Every row comes from one small tree of marks. The marks that hang from a mark follow it in brackets, in the order of their numbers. Every link used is in the known rows. Which tree was each row made from?
Known rows:
z_504{z_53{z_235} z_276 z_408{z_477}}: [ 2.62  0.93 -0.60 -1.55  0.91 -2.62  2.37  2.92 -2.41 -1.71  1.82 -0.04
 -1.36  3.34  6.29  0.23 -0.32 -0.86 -0.47  0.16 -2.96  0.59]
z_53{z_235{z_52}}: [-1.05 -0.87  0.54 -0.21 -0.68  2.21  1.50 -1.73  0.57  0.52  0.45 -0.26
 -0.45  0.36 -0.75  0.03 -0.45  0.07  0.28 -0.81 -0.22 -1.33]
z_51{z_235{z_52 z_53{z_504{z_276}} z_897}}: [-3.22 -1.36 -1.82  2.04  1.15  1.48 -1.25  2.22  3.22  3.51 -1.19  1.44
  2.36 -1.08 -0.90  0.40 -0.09 -1.40  0.72  1.96  1.66 -4.18]
z_53{z_235{z_52 z_897} z_504{z_276 z_408}}: [-0.49  2.83 -2.17 -3.86 -0.48  1.91 -0.74  0.40  4.49 -1.91 -0.18  2.17
 -1.14 -0.48 -0.64 -0.82 -1.56  0.05 -0.08 -0.05 -3.14  1.12]
z_440{z_504{z_408{z_477}}}: [ 2.14 -2.51  1.13 -1.62 -0.47 -1.35 -0.21 -0.77 -2.47 -0.16  1.35 -0.62
 -1.86  2.54 -0.57 -3.73 -0.38  0.93 -0.28  1.52  1.37  4.13]
z_276{z_504{z_53{z_235{z_897}} z_408{z_477}}}: [ 1.45  2.20  0.01  0.39  2.13 -2.74 -0.78  0.58 -1.16 -4.54  0.27 -0.58
  2.39 -0.30  1.96  1.92 -1.39  0.74 -1.11 -0.43  0.32  0.42]
z_92{z_276{z_504{z_53{z_235} z_408{z_477}}}}: [ 2.48  1.74  0.06 -2.50  0.83 -2.73  2.50 -0.39 -2.68 -2.82  2.68 -1.99
  1.70 -0.18  3.55  4.25 -0.47 -1.23 -2.39 -0.79  1.01  1.25]
z_477{z_408}: [-0.15 -2.36  2.36  1.10 -0.29  4.11  2.52 -1.16 -2.17  1.65  0.67 -1.70
 -1.80  0.51 -0.52 -1.18  2.54 -0.32 -0.85  0.64 -0.76  3.30]
z_235{z_52 z_53{z_504{z_408}} z_897}: [-2.21  0.63 -0.28  1.51 -1.64  0.86 -1.65 -2.17  3.04  0.23 -2.81  1.40
 -0.24 -3.05 -4.37 -1.19  0.72  0.84  0.33  0.96  1.03 -1.47]
z_235{z_53}: [ 0.09 -3.36  1.13  3.64 -0.45  1.06  0.80 -1.61 -1.12  3.39  0.39 -0.62
 -1.51 -0.81 -1.44 -1.57  3.16 -0.31  1.02  0.14  3.03 -2.53]
z_276{z_504}: [ 0.38 -1.62  0.61  0.32  1.42  0.51  1.56 -2.71 -1.87  2.40  1.39 -2.44
 -0.26 -1.18 -2.97 -0.13  0.51  1.56 -0.86  0.65  1.71  2.22]
z_53{z_235{z_52} z_504{z_276 z_408}}: [ 0.00  2.15 -1.58 -5.04 -0.49  1.46  1.11 -0.64  2.40 -0.73  1.31  1.61
 -1.92  0.58 -0.32 -0.35 -2.09  0.12 -0.92  0.44 -3.68  2.70]
z_92{z_276{z_504{z_53 z_408{z_477}}}}: [ 1.92  0.21  0.27 -1.23  0.21 -3.32  3.17 -0.61 -3.94 -0.01  0.98 -3.32
  0.61 -0.71  2.13  3.13  0.50 -0.31 -2.68  0.81  1.33  2.03]
z_51{z_235}: [ 0.60 -4.41  0.78  3.26  0.75  0.29  1.35  0.79 -1.33  4.96  1.89 -2.61
  0.20 -0.25 -1.25 -2.13  1.28 -0.28 -0.06  0.37  1.36 -1.12]
z_276{z_504{z_53{z_235{z_52}}}}: [-1.58  1.15  0.63  0.21  0.85 -0.02  1.32 -2.13 -3.04 -0.78 -0.30 -0.60
  2.36 -0.50 -0.16  4.40 -2.07  0.93  0.52 -1.61 -0.28 -0.16]
z_51{z_235{z_52 z_897}}: [-2.21 -3.23 -0.02  3.34 -0.23  1.47 -0.41  1.52  1.66  3.35 -1.37 -1.59
  1.64 -1.09 -1.46 -1.36  0.13 -0.11  0.49  0.10  1.64 -3.69]
z_440{z_235{z_52 z_53} z_504{z_276 z_408}}: [-0.70 -0.80  1.04 -3.79 -2.42  1.08 -2.91  0.59  0.82  0.82 -0.50  2.23
 -2.56  3.59  1.59  0.55  0.12 -1.65  0.62 -1.92  1.83  0.01]
z_276{z_504{z_408{z_477}}}: [ 1.57 -1.10 -0.01 -1.51  1.95 -2.26  1.58 -1.97 -1.65 -0.92  1.41 -2.40
 -0.13  0.83 -0.95 -1.08 -1.21  1.96 -3.25  2.39  1.32  3.24]
z_51{z_235{z_52 z_53 z_897}}: [-3.19 -3.71  0.15  4.70 -0.20  1.30 -1.57  1.05  2.01  2.93 -1.97 -0.08
  2.24 -1.49 -1.12 -0.47  0.98 -0.91  1.15 -0.26  4.07 -7.00]
z_276{z_504{z_53{z_235{z_52}} z_408{z_477}}}: [-0.37  1.85  0.11 -1.63  1.43 -2.66  1.32 -1.10 -2.71 -4.03 -0.26 -0.36
  2.40  1.48  1.89  3.51 -3.60  1.22 -1.93  0.16 -0.50  0.65]
z_235{z_52 z_53{z_504{z_408{z_477}}} z_897}: [-2.18  0.40 -0.72  1.62  0.19 -0.84 -1.23 -1.12  2.57 -1.49 -2.94  1.21
  1.55 -1.08 -2.60 -0.88 -0.26  0.29 -1.19  3.49  1.78 -1.92]
z_504{z_408}: [ 2.03 -2.00  0.88  0.02 -1.36 -0.06  1.52 -1.48 -0.84  2.19  0.99 -1.91
 -3.68 -0.51 -1.65 -3.44  1.71  1.44 -0.50 -0.20 -0.68  1.88]
z_51{z_235{z_52 z_53{z_504{z_408}} z_897}}: [-2.55 -1.01 -0.42  2.71 -0.47  0.03 -2.44 -0.09  3.10  1.63 -1.67  0.85
  2.11 -2.95 -3.64 -1.23 -0.25 -0.06 -0.05  0.65  2.03 -3.16]
z_504{z_53 z_276 z_408{z_477}}: [ 2.35 -0.81 -0.52 -0.18  0.46 -3.15  2.86  2.50 -3.81  1.00  0.15 -1.21
 -2.45  3.14  4.70 -0.75  0.80  0.27 -0.80  1.76 -2.43  1.44]

Which tree is each row?
[ 1.58  2.20 -0.56 -0.36  0.03  1.13 -1.31 -0.78  3.28 -1.84  1.11  0.59
 -0.35 -2.80 -3.14 -2.12  0.65  0.65 -0.01 -0.54 -1.62  2.04] => z_53{z_235{z_897} z_504{z_408}}
[-1.36  0.11 -1.72 -1.96  0.72 -1.10  1.25 -0.42  1.14  0.01 -0.79  1.38
 -0.63  1.80  0.45 -0.44 -1.26 -0.19 -2.03  4.30 -0.09 -0.13] => z_235{z_52 z_53{z_504{z_276 z_408{z_477}}}}
[-0.54  1.64  0.58  0.90 -2.20 -0.10 -0.59  0.29  0.38 -2.16 -2.11  0.57
 -0.35 -1.04  1.17  0.71 -0.19  0.35  1.55 -2.83 -1.77 -1.96] => z_504{z_53{z_235{z_52 z_897}} z_408}
[ 0.18 -0.84 -1.68  0.98  0.89 -0.01 -1.93  2.70  3.00  2.37  0.95  1.08
  0.21 -1.66 -0.51 -2.03  1.03 -1.19  0.02  0.85  1.06 -1.50] => z_51{z_235{z_53{z_504{z_276 z_408}} z_897}}
[-0.95  2.65  0.01 -0.90 -0.45 -0.39 -1.12 -1.10 -0.21 -3.40 -1.59  0.29
  1.65 -1.72 -0.05  2.81 -2.11  1.54  0.48 -2.66 -0.63 -0.43] => z_276{z_504{z_53{z_235{z_52 z_897}} z_408}}
[ 0.35  1.07 -0.93 -2.52  0.15 -2.04  2.26  2.05 -1.81 -2.25 -0.19  0.60
 -0.80  3.83  5.90  1.33 -2.20 -0.59 -0.68  0.46 -3.17 -0.66] => z_504{z_53{z_235{z_52}} z_276 z_408{z_477}}
[ 2.36  1.67 -1.23 -4.03  0.38  0.97  1.25  0.06  1.62 -0.31  3.24  1.00
 -2.36  0.25  0.00 -1.55 -0.43 -0.15 -0.67  0.05 -3.38  3.70] => z_53{z_235 z_504{z_276 z_408}}
[ 0.63  0.48 -2.03  0.08  1.46 -0.89 -0.86  1.47  2.38 -0.50 -0.45  1.40
 -0.40  0.10  0.50 -1.79  1.10 -0.74 -0.92  3.64  0.88 -0.59] => z_235{z_53{z_504{z_276 z_408{z_477}}} z_897}
[ 1.00 -0.42 -1.38 -1.00  1.49 -1.74  1.03  0.50  0.28  0.66  1.16  0.70
 -1.36  1.39  0.72 -1.60  0.62 -0.40 -1.84  4.05  0.31  1.23] => z_235{z_53{z_504{z_276 z_408{z_477}}}}
[-1.26 -1.47  2.24 -0.68 -1.77  1.87 -1.62 -0.67 -0.71  2.49 -0.94 -0.68
 -0.05  2.62 -2.07  1.16  0.64 -0.45  1.17 -1.16  1.57  1.33] => z_440{z_235{z_52} z_504}
[-2.14  2.01  0.13  1.25  0.80  0.65 -0.85 -1.06 -0.71 -1.86 -1.87 -0.16
  3.07 -1.57 -0.44  4.08 -1.53  0.89  1.46 -2.02  0.34 -2.02] => z_276{z_504{z_53{z_235{z_52 z_897}}}}
[-1.96  1.87 -0.58  0.50  0.44  2.84 -0.83 -1.12  3.42 -0.73 -1.17  0.85
  1.83 -2.14 -3.67  0.28 -0.44  0.14  0.98  0.25 -0.88 -0.79] => z_53{z_235{z_52 z_897} z_504}
[ 1.93  1.34  0.23 -1.45  0.10  0.56  0.55 -1.87  1.13 -0.58  2.56  0.19
 -1.00 -1.55 -3.08 -1.60  0.00  0.73 -0.54 -0.27 -2.18  3.38] => z_53{z_235 z_504{z_408}}
[-0.83 -3.81  0.49  5.86  0.77  0.83 -1.59  1.62  1.23  3.51  0.18 -0.66
  1.58 -1.88 -0.90 -1.78  2.68 -1.38  1.20 -0.51  4.75 -5.57] => z_51{z_235{z_53 z_897}}
[ 1.95  0.15 -1.31 -2.63 -0.18  0.10  1.76 -0.31  0.39  2.46  1.76 -0.36
 -3.55 -0.05 -1.55 -2.74  0.68  0.95 -1.17  1.86 -3.12  4.43] => z_53{z_504{z_276 z_408}}
[ 0.55  0.66  0.84  3.95  0.06  0.70 -0.12  1.37 -0.93 -0.01 -0.55 -0.21
  0.71 -1.40  1.06  0.69  2.22 -0.51  2.61 -2.52 -0.52 -2.13] => z_504{z_53{z_235{z_897}}}
[-0.52 -1.39  2.27  2.90 -1.21  1.98 -4.97  0.79  1.13  1.41 -0.92  0.71
  0.69  0.38 -1.50  0.28  3.51 -1.96  2.67 -2.14  5.03 -1.98] => z_440{z_235{z_53 z_897} z_504}
[-1.52 -0.42  2.97  1.36 -2.01 -0.05 -1.17  0.46 -3.65  2.37 -2.24 -0.65
  0.70  2.39 -0.39  3.37  1.03 -0.43  2.28 -2.01  0.29  0.84] => z_440{z_235{z_52} z_504{z_53}}
[-1.67  0.62  1.15  0.93 -1.91  1.51 -2.46  0.30 -1.27 -1.07 -1.89  1.51
  1.61  0.08 -0.03  1.44 -0.51 -0.13  4.29 -2.81  0.46 -1.09] => z_440{z_504{z_53{z_235{z_52 z_897}}}}
[ 0.14  0.75  1.06 -0.33 -1.71 -0.44  1.47 -0.86 -2.10 -1.01 -0.76  0.07
 -1.02  0.31  1.04  1.06 -0.91  0.78  0.72 -2.47 -2.67 -0.56] => z_504{z_53{z_235{z_52}} z_408}
[ 2.23  0.16  1.43 -0.90 -0.19 -2.31 -0.42  0.70 -4.28 -2.81  1.64  0.58
  0.36  2.61  2.66 -0.53 -1.08 -0.03  1.32 -0.92 -0.22  2.75] => z_440{z_504{z_53{z_235} z_408{z_477}}}
[-0.30  1.88 -1.17 -1.57 -1.65  0.31 -0.02  2.04  0.99 -1.60 -1.60  1.34
 -1.80  0.57  4.19  0.77 -0.65 -0.29  1.61 -2.35 -3.14 -1.83] => z_504{z_53{z_235{z_52 z_897}} z_276 z_408}
[ 1.40  2.32  0.22  0.12  0.44 -0.88 -1.32 -0.46 -0.84 -2.70  0.34 -0.27
  0.78 -2.11  0.19  1.57 -0.52  1.16  0.52 -2.96 -0.33  0.79] => z_276{z_504{z_53{z_235{z_897}} z_408}}
[ 1.86  2.52 -2.33 -2.47  2.01 -0.19 -0.39  2.14  3.56 -3.08  1.61  1.23
  0.01  1.02  1.52 -1.66 -0.93 -0.76 -1.40  2.26 -2.13  1.92] => z_53{z_235{z_897} z_504{z_276 z_408{z_477}}}
